Each row was made from one path, in order. Every step used is in the known rows, and no mark comes twice. Write each row's path.
Known rows
W, V, H, Q, E: [  5   4  11   8  -4  -2  -6   1   0 -13  -3  13  -2  -4 -15 -19  -1   8
   0  22  13 -13   6 -14 -13  18  41  -1   6   1   4  10  16 -12  -8 -22
 -12  18 -34 -17 -20 -10  -2   5 -10   9   0 -23 -21 -24 -27  -9  15 -22
 -28  -3   3 -24   8 -19 -27  27   7   8]
U, M, V, W: [ -3 -14   6 -17  11   1  -1  -4   7   0 -17  -8  -7   8  -6   9 -14  -9
   4   1   8   2   3  -7   8 -13  -3   7   6   1   7  -7 -28   1   3   1
  -2 -23  14  -4  21   2   1  -4   4  -7   1  15   2   8  -1   5   9  11
   9   1  13  15  -4  12  13  -1  -6 -13]
U, M, Q, E: [  6   1  23  -8  23  -5  29  27   5  15   1  11  -1  28  14  -9 -21 -10
  -3   5   6 -11   3  13   8  -6   2  20  -2   2  19 -22  14   3  -5  -2
   4 -16 -11   6  18   8  -8  14  -2  14  -2   1  -2   9  -5 -10  -9  -8
  -3   7 -12 -19   7  16  12 -14   2  -8]
U, M, Q, W, V, H: [ -6   2   1  -4   5 -16 -12  21  15  15   3  11   8  -6  -2  45   5  19
 -13  22  -3  -3 -11   5  10  -8  -3  -3   1  10   9 -12  -4  27   6   5
   1 -32  -5  -2 -11  -1   5   1 -25   4  15  13  -8   9  -6   6  -5  -6
  -4 -13  34   0   6  -9  -6   0  -2 -17]
H, V, W, U, M: [ -5 -22   9  -5   1   9  -4 -16 -15  16   3  13 -17   7   2  -7 -11  -5
  -6 -19  10   6   6 -20   5   3  -1 -20   3   0 -13   5 -32 -18  -9 -11
  -7  -7  27   9 -31  19   2  -7  14  -1 -20  -3  13  13   0 -24   3  16
   4  -9  22   3  -4   8   5  -8  -9 -18]
H, V: [ -3   1   7   1 -12   0   3 -20 -13   2   3  -1  -1  19   5 -33  10   2
   1 -11  -6  21   6  -3  -8  18  12   3  -3  -4 -12   4  13  -4 -10  -7
   6  25   2  -4 -21  14  -4   5  19 -14  13  -5  10   3   5   3   7  -3
   1   8 -20  -8   1   2 -13   6   8  14]
W, V, H: [  4  -9  11  -8  -7 -14 -15  -7   3  -8  -3  16   6  -7  -5   1   4  16
  -2  18   2   0  -5  -5  -6   7  11  -1  -2   7   8  -3   2   1   2   0
  -6  10 -23 -18 -18   0   1   7  -7  -1  22  -3  -8  -9  -8  -2  11  -5
 -11 -18   6  -8   7  -3 -21  25   3  -1]
V, H, Q: [ -2  -2  -3   5 -12  -9  -2 -21   3 -10   6  19   4  -3  -3 -32  -7  16
  -4   9   4  10   4 -12 -19  19  23   2   4  -8   0  14  19   8  -6 -16
  -1  27 -20 -34 -32  10  -4   0  -1  -6   2 -21 -13 -17  -8  -2   9  -5
  -9 -10  -3 -16   4 -17 -19  16   7   7]
Q, W, U, M, V, H: [  4 -19   9 -10  -3  -9  -9  -1  10  -5   3  17   0 -20  -4  41 -22  13
  -6   5   7  11  -5   7   2   2 -16  -8   4  11   4   7 -14  -3   5  -4
  -4 -30  -4  -9 -27  -4   9  -4 -17  -9 -13   1  -8   2  12   3 -12   2
  -2 -18  32  11  -3  -3   0   6  -9 -24]
W, U, M, Q: [ -1 -21   8 -14  27 -14  14  14   4  17  10  24   2   2  19  11 -26  -2
 -10  -9   5  -4  -1  13  10 -15 -22   1  -3   5  19 -23  -3  -5   9   7
   1 -17   5   0  -4  17   0   5  -7   9 -10   3  -5  14   9 -17 -19   9
   0 -10   0 -11   8  21  14 -18  -2 -20]
W, V, M, U: [  1   3 -20   9   0  10 -15  -3   1 -11  -1  -3   2 -12 -15   4  16  -9
  11   6  -2 -16   2  -2   7 -15 -10  -2   1   4 -10  -2  -5   4   1  15
  -7   2   0  11  19  10  -2  -5   0   7  -7   1  12 -19 -15 -10   8   0
   1 -10  14  19  -3   6   7  -1  -9  21]
Q, E: [ 10   7  26  -4  -2   5  19   0 -12  -9  -4  -4   0  14   5 -36 -11  -9
   5   4   4  -3   3  10 -10  16  20  16   3  -1   7  -1  22 -19  -6  -4
   0  22 -17   1  16   0  -9  16  14   4   6 -13   4  -7  -2  -5   3 -13
 -12  14 -36 -18   7  12  -2  10   6   7]
Q, W, U: [  2   1  10  -3 -14  -1   0 -10 -16  -6   5   1   3 -13   9  -1  -8   4
  -9 -17  -6   8  -9  13 -10  11 -12  -7   0   3   1   7   8 -15   6   4
   7  14   5  10  -6 -10   2   7   5  -3  -1  -6   3  -3  20   3 -13  -2
   5   7 -19   1  -1  -5   0   0  -5  -6]
H, V, W: [-11   3  12  -1 -10  12   0 -22  -9   7  -5 -15  -7  20  -6 -36  14  -5
   5 -12  -6  14   0 -17  -8  14  20 -10   2 -12 -22  16  -8  -4 -16  -4
   4  17  14   0 -10  10  -5  -3  26  -9  11   1  11   5   4   7  16  12
   8   4  -7   7  -6   2  -5   9   5   2]
H, V, M: [ -3   5  -2  11 -14  14   5 -19  -8  -6   3 -14  -3  13  -6 -30  26  -8
  16  -8  -4  12   7 -10  -4  14   5  -2  -7 -15 -25  16   2  10 -12  -5
  -2  24   5  -9 -13   6  -4  -6  18  -8   3  -7   9   4   3  -4   9   7
   2   3  -3  -1  -6   6  -5   4   6  16]
U, M, Q, W: [ -3  14   1  -4   7  -6   9  16   5  18   5  -2   7  13  14  13  -7   4
 -12  -2  -9   8  -8  17   4 -12 -13   9   3   0  11 -15  10  15   6   9
  14 -19  11   8  12   4  -1   8  -4   1   7  13   1  16  10   7 -12  -3
  11  10   2  -3   2   0  10 -22  -5  -5]
U, M: [  9  -8  11 -11   8 -10   8  -4  -7  -3  -6  19   2  12  16 -18 -19  -2
 -12   0  10   7   3   8  -3  -8  -3  15   2   4  13 -20  -2   0   1  -2
  -2   1   4 -10   0  15  -2   9   6  -5   2   2   7   8  -3 -14   4   2
  -3   5  -7 -12   6  12   5 -11  -3 -11]

Which path is each row?
[  3  17 -19  12 -18   7 -11   1  -6  -7 -13 -23   3 -16 -10  12  29  -2
   6   9 -10  -5  -6   1  -2  -3  -5  -1  -3   0 -12   6  -7  10   4   9
   2   5   3  11  22 -24   5  -6  -4   0   9   6   5  -2  -1   7   6  -4
   4  13   3  13  -7 -12  -2   3  -3   6]  Q, W, V, M
[  7 -15   7 -16  11 -11   2   1   6 -13  -8   2   0  16   2   6 -21  -4
  -4   5   9   5   8   9   6  -8  -7  18  -2   5  16 -19  -9  -1   7  -3
   1 -13  -1  -8   6   3   3   1  -4 -16  -1   9  -2   7  -4   2   0  -2
   3   2   2  -5   6  12   6  -2  -3 -10]  U, M, V
[  3  19 -15  11 -17  -4 -20  -4 -10  -6 -11 -13   2 -15   0  -1   7   9
 -14   3  -4   5   2  -5 -15   5  17  -7   7  -6  -2   2   5  -6   6  -8
   6  21  -4   5  -8 -20   6  -3  -7 -11  11  -4  -8 -13 -10  17   7 -12
  -3  23  -4  -6   5 -31 -19  11   7  10]  H, Q, W, V
[ -4 -23   5 -12   9  -3  -6  -9   4  -7 -11  -8  -9 -15  -9   8 -12  -7
  10 -14   3  -2  -2  -5   3   2  -5 -10  -2  -3   7  12 -27 -20   3   5
  -6  -6   6   1   8  -8   2  -7   8  -4  -4   5   0   0  14   6   1  15
   7 -10  -7  14  -7   6   7  14  -2 -10]  M, V, W, U
[ -5   9  -8   2  11  -1  17  11  11   4   4 -15   8   6  -3 -10  18  -7
  17   0  -9  -5  -5   2   4  -7  -8  11  -3  -8   1  -2  11  22   3  12
   2   7  -3  -7  35   5  -8  -1   6   7   5   3   4  10   9   9  -4  12
  10  -3 -24   4  -4  12  12  -6   7   8]  V, M, Q
[ -6   6 -14  10   2   6   9  11   5   8  12 -17   2 -17   0  17  14  -1
  11 -14 -12  -6  -9   9   7  -2 -22  -7  -9  -5  -4  11   8   8   6  15
   7  -1  11   8  19  -5  -1  -5  -1   4 -13   2   0   8  23  11 -20  13
   8  -5 -12  10  -7  -2  17 -15   0   0]  V, M, Q, W, U
[ -3   1   3  -4   2  -6   8   9   3   7  11  -4   8  -9  18  13  -1   6
  -6 -16 -16   1 -13  18   0   4 -14  -7  -3   0   9   2  16  -3   9  14
  10  -2   7   9   5  -4   0   5  -5  -2   7   3  -2   7  26  17 -20   0
  10   1 -24   0   2  -2   6  -9   1  -4]  M, Q, W, U
[  0  20 -28  17 -11  18 -20   1  -2  -7  -2 -15   2 -18 -15  17  26   1
   5   3  -9 -10  -8   1   1 -15 -16  -8  -1   5 -19   6  -3  14   3  14
  -2  -8  10  20  30  -6   1  -5   1   2  -6   5  14 -19  -6  -1   4  -4
   7   3  18  29  -7 -10   8  -8 -15  27]  Q, W, V, M, U
[  5  21 -33  21 -19   7 -16  -5  -6 -13 -11 -19   0 -23 -13   4  27   5
   4   8  -2  -6   2 -14  -7  -4   9  -4   3  -5 -13  13  -4   9   4  -6
   5  18  -4   0   6 -29   7 -12  -9  -4  -6  -8  -8 -13 -13  13   6  -4
  -3  19   2  12  -6 -28 -11   5   4  15]  H, Q, W, V, M
[  2   8  18  -5  15   0  29  20   6   4   7  -6   5  22   9 -24  -6 -11
   8   0  -4  -8   0  15  -2   4  14  16  -4  -5  15 -10  34  -5  -7   0
   1   3 -18   3  28   1 -10  18   8  13  12  -6  -2   2   3   3  -5 -11
  -5   7 -37 -22   7  12   5   2   9   4]  M, Q, E
[  0 -24  17 -14  11   1  -2  -8 -10  12  -4  21 -15 -11   7  -4 -25  -6
  -5 -13  15   0   0  -7   6  -5 -12  -9   0   2   4  -2 -31 -18   2  -1
  -4  -9  19   9   0  10   1  -1   6   6 -23   0  12   8   5 -24   0  15
   2 -12  11   4  -1  14  13 -11  -3 -26]  V, W, U, M
[  2  11   4   3 -21  -9 -21  -6   3  -7  -2   0   9 -15  -5  17  14  21
  -6  20  -8   9 -11   2  -8  14  12  -7   2   7  -3   3   3   9   5   5
   6   3 -13  -6 -15 -11   5   2  -7  -2  25   1  -3  -6  -1  12   5 -10
  -5  -9  16   2   0 -17 -21  21   2   2]  Q, W, V, H
[ -2   7  -7  -3   5 -10  -5  22   5  13  -4  -2   6   2  10  36   0   7
 -15   8  -8  -4  -6  14   9 -21  -9   1  -3   8  15 -24  -7   9  12  12
   8 -28   2  17  12  -8   7   1 -21   3  15  23  -3  11  -4   8  -6  -8
   4   9  13   1   5  -4   4 -10  -1 -10]  U, M, Q, W, V
[-13   6 -12  10   2   8  14   1   7  11   9 -19   4  21  -5 -17  33 -10
  20  -7 -13   1   2  -5   5   4  -1   0  -5 -15 -17   8  13  21 -10   1
   4   8   5  -7  -6  12  -6  -6  11  -2   7   0   2  10   6   7   1  11
   8  -3  -7   6  -6   8   2  -5   7  10]  H, V, M, Q
[  4   2 -13   3  -2  -2  -7  -6   0 -12 -11  -7  -1  -8  -9   0  21  -5
  12   9  -3 -12   5  -4   5  -4   0   4  -5   2  -1  -9  -7   8   2   7
  -2  12 -10  -2   8 -10   5  -3  -2   2  11   1   2  -2 -11  -8  11   1
  -3   5  -7   4  -3   2  -4   8   5   5]  W, V, M
[ 12  -6   7  -6  -1  -7   1  -1 -16   2   4  17  -3 -13  15  10 -24   1
 -20  -9   6   7  -5  12  -1  -1 -22  -3   0  10   5  -6  -9 -15   7   1
   3  -7  17  12 -11   2   7   4  -2   2 -15   0   8   8  10 -13 -13   1
   2   7   0  -3   1   2   8 -16  -8 -16]  Q, W, U, M
[ -5   8 -17   3  12  -6   2  18  12   1  -3 -16   5  -2  -7  13  23  -3
  18  11  -9 -20  -1   3  10 -16  -6   3  -7  -3   4 -12  -4  20   5  15
  -4  -2  -3  -3  25  -8   2  -4  -8   9  15   7  -9   7  -4   5   3   6
   1  -4  -6   1   1   6   3   1   9   5]  W, V, M, Q
[-11 -10  19  -3  19  15  18  14  -2  29   7   5 -19  17   1   1 -12 -18
   6 -17   8 -10   5 -13  12   3   7 -17   1  -3  -8   4 -15 -14 -21 -10
  -8 -25  16  19 -13  15  -5  -1   3  18 -22  -2   6  12  -1 -22  -3   6
  -3  -6  14  -5  -3  16  10 -10  -3 -24]  H, V, W, U, M, Q, E
[ -7   6 -17  19  -4  25  -3 -18  -4   1  10  -9  -1  15  -9 -26  21 -11
  15 -10  -5   5   8 -13  -1   0  -5  -6   2  -5 -31  19  11   9 -16   4
  -3  14  12   4  -5  25  -9  -7  20  -3 -13  -6  18 -15  -4  -7   6   8
   7  -7  12  19 -10   8   3  -3 -11  30]  H, V, M, U
[  9  -6   8  -2  12  -1   6   2  15 -16  -1  17  -5   5 -13  -5 -28   2
   2  18  22   0  15 -11  -4   9  28   9   9   0   5   4   7 -11 -10 -31
 -12 -11 -27 -28 -19  -3  -2  -3 -16   3 -18 -15 -23 -14 -22  -2   8 -14
 -22  -5  16 -18   4  -7 -15  13   5  -6]  U, M, V, H, Q, E
[  7 -10 -12  -1  -3  -3  -7  -1   1 -12  -3   8  -5 -17   3  24 -28   5
 -18  -9  12   2  11   1   0  -5 -10  -7  10   0   5   6 -12 -18  10 -14
  -1 -11   7  -4 -19 -10  11  -9 -17 -14 -27  -5 -12  -5   3   9 -13  -3
   1  11  10   3   0 -16  -1  -8  -3  -8]  H, Q, W, U, M, V
